Each row comes from the steps of one path. Every step used is in the known rows, and no mark comes twice. Write the path behind each row, first mark first.
Known rows
zifu/kadas/mimuvi/veso/nimi: [  1.5 -14.9  14.0  -7.2  12.2 -11.7  -3.8 -35.7  -3.8  10.9  41.9   5.8
   2.2   7.8   6.3  -3.8]
veso/mimuvi/nimi: [  1.6 -12.8 -13.6  14.3   3.1  -8.3   1.1 -10.6  11.8   1.6  23.5  -0.6
   8.8   2.9  -1.3  14.1]
nimi/kadas/lopa/mimuvi: [  7.1  -6.9  22.0  21.6  17.8   2.4  -4.5 -28.3   8.1  18.5  30.5   6.8
  -5.2  33.3   5.4   5.1]
mimuvi/nimi: [ -2.9 -18.5  -2.7  13.4  -3.9   2.2  -4.4 -21.6  14.1  -1.9  23.2   2.6
  19.0  14.3  -3.8  14.3]
veso/nimi: [ -4.1 -15.0  -9.1 -11.5  28.9   3.3  -6.0 -20.8   8.1   5.8  15.0  12.9
   2.0   1.1  -1.1   2.9]
lopa/mimuvi: [  0.9 -13.2  19.1  -5.5  -8.5  -1.1 -11.7 -16.2   4.9   1.6   7.4  -0.2
   3.5  23.6  -2.7   7.1]
mimuvi/kadas: [ -8.5 -13.9   5.2   7.4  11.4  -6.2  -1.1 -18.8   7.6  23.8   6.4  -2.7
  -5.7  14.5   2.2  10.1]
zifu/veso/nimi/kadas: [ -4.5 -11.7 -16.3   4.5  75.2  13.4  -7.9 -15.9   1.1  30.1  12.2  11.3
 -15.4  -1.6  -3.0   4.3]
kadas/lopa/mimuvi: [ 11.5  -7.2  26.7   6.7 -12.0  -0.1  -6.6 -24.0  12.5  -6.6  19.4   3.4
   6.9  33.2  -2.0   2.3]
nimi/kadas/mimuvi: [ -6.1 -13.6   4.0  20.0  45.4  10.5  -7.7 -18.5   6.2  42.2  37.0  14.9
  -4.8  14.9   6.4   6.8]
zifu/kadas/lopa: [ -0.4  -9.2  20.1  10.1  17.9   2.2   3.3 -16.8  10.0  16.7  35.5   4.2
  -2.0  22.2  -4.3   8.0]
veso/mimuvi/kadas/lopa: [  8.0  -1.8   4.1  20.8  16.5 -14.9   8.6 -16.5  14.0  19.0  19.4  -1.7
 -12.0  11.4   5.6   5.7]
kadas/lopa/mimuvi/nimi: [ 18.1  -9.2  24.5  18.8 -24.8  -7.0  -3.3 -37.7  14.9 -20.7  28.8   0.0
  21.1  35.9   1.1   7.9]
zifu/mimuvi: [ -4.6 -17.0  -1.9  -1.0  10.0  10.6 -18.9  -8.1  16.9  10.7  20.5  -3.5
   0.7  18.1  -5.2   9.9]
zifu/kadas/lopa/mimuvi: [  9.9  -5.8  38.7   5.3  -0.8  -6.2  -2.5 -26.2   2.3   5.1  28.6  -3.1
  -0.7  34.1   0.4   5.7]
veso/nimi/kadas: [ -9.6 -15.0 -13.4   2.8  58.9   5.5  -4.5 -24.9   2.5  29.7  26.0  13.9
  -8.3   1.2   5.9   4.5]
kadas/lopa: [  2.3  -9.8   8.3  11.7   3.6   8.0  -1.7 -15.7  20.8   5.4  25.7  12.4
   5.0  20.6  -5.5   4.4]

Which path is each row?
[  7.5 -10.3  24.8  23.5 -22.2  -7.6  -4.5 -32.1   7.0   7.7  36.3   2.7
  -3.2  36.3   6.1   1.2] -> nimi/kadas/lopa/mimuvi/veso
[ -2.0 -12.4  -5.4   8.1  66.8   5.3  -6.4 -31.9   2.2  34.9  39.5  19.1
  -4.8   4.2  12.0  -0.3] -> veso/nimi/kadas/mimuvi
[ -3.4  -8.2  -5.4  10.4  17.6 -15.5   3.9  -8.0   5.9  27.7   8.0  -6.3
 -15.0   2.2   6.1  10.3] -> veso/mimuvi/kadas
[ -8.2 -18.3  -8.3  27.8  27.2   4.2  -2.0 -24.6   8.8  22.0  34.8   5.4
   6.8  14.9   3.3  16.1] -> mimuvi/nimi/kadas
[  0.5 -12.2 -11.9 -11.6  45.9  11.0 -10.0 -11.9   6.1   6.8   2.9  10.3
  -3.7  -1.6 -10.4   2.2] -> zifu/veso/nimi
[  4.2 -15.7   2.1  -5.1  -0.8  -6.9  -8.3 -35.1   6.6  -0.5  34.2  14.0
   9.8   6.6   4.7  -7.3] -> kadas/mimuvi/veso/nimi
[ -2.1 -18.6  -6.0 -12.2  -9.8  -6.8  -5.4 -25.3   8.2  -4.2  21.1   8.5
   4.6   3.6  -0.9  -2.0] -> mimuvi/veso/nimi
[  2.6 -12.3  -3.3  17.0  17.6  -3.6   1.1 -37.4  10.6  11.9  43.0  14.7
  -4.3  13.0   6.8  -3.2] -> mimuvi/veso/nimi/kadas/lopa
[ -3.0 -12.4 -20.4  30.0  31.8  -5.2   3.4 -14.4   6.4  23.8  36.0   0.3
  -2.1   3.3   6.5  16.3] -> veso/mimuvi/nimi/kadas
[  1.5 -10.9  23.3   4.1  -3.4 -14.9  -5.8 -27.7   0.9  13.1   0.3  -9.4
  -3.7  26.1   6.6   9.2] -> lopa/mimuvi/kadas
[ -8.8 -18.3 -10.5   4.4  20.4  -4.0  -3.7 -29.3   3.4  19.8  32.0  10.9
  -7.0   3.7   6.7   1.2] -> mimuvi/veso/nimi/kadas
[ 12.1   1.8  -1.2  21.0  33.7  -7.0   4.7  -7.7  11.9  19.7   5.7  -5.6
 -19.7   9.2  -2.7   5.0] -> zifu/veso/mimuvi/kadas/lopa
[  2.9 -16.8  21.9  -3.6 -49.0 -11.1 -10.8 -20.2   5.7  -8.6  14.7  -4.0
   5.8  26.0  -1.3   4.4] -> lopa/mimuvi/veso
[ 12.8 -10.4  28.3   8.0 -53.0 -10.5  -6.2 -29.0  12.0 -16.3  26.4   1.7
   8.2  36.4  -0.5  -1.7] -> kadas/lopa/mimuvi/veso
[ 10.8  -5.7  14.1  10.6  39.2  -2.5  -4.0 -41.4   3.2  12.2  32.0  10.5
  -5.0  22.4  10.4  -1.1] -> veso/nimi/kadas/lopa/mimuvi
[ -2.7  -9.9   2.0  26.7  34.8  10.7   0.1 -19.2  14.4  28.2  36.8  13.6
  -7.1  21.0   1.3   6.5] -> nimi/kadas/lopa
[  3.4  -9.1  -7.0   9.2  82.5  13.2 -10.5 -22.1   0.7  35.1  25.8  16.8
 -11.8   2.6   3.0   0.1] -> zifu/veso/nimi/kadas/mimuvi
[  1.5  -7.2 -14.0   1.5  30.8   6.1  -5.9  12.5   9.1  17.4   1.4  -0.1
 -13.7  -2.7 -12.3   8.4] -> zifu/veso/mimuvi
[ -0.2 -17.2  10.1   6.9 -22.7  -1.8  -8.4 -21.3  12.1   6.4  31.2   8.5
   8.3  16.9   0.3   0.5] -> kadas/mimuvi/veso
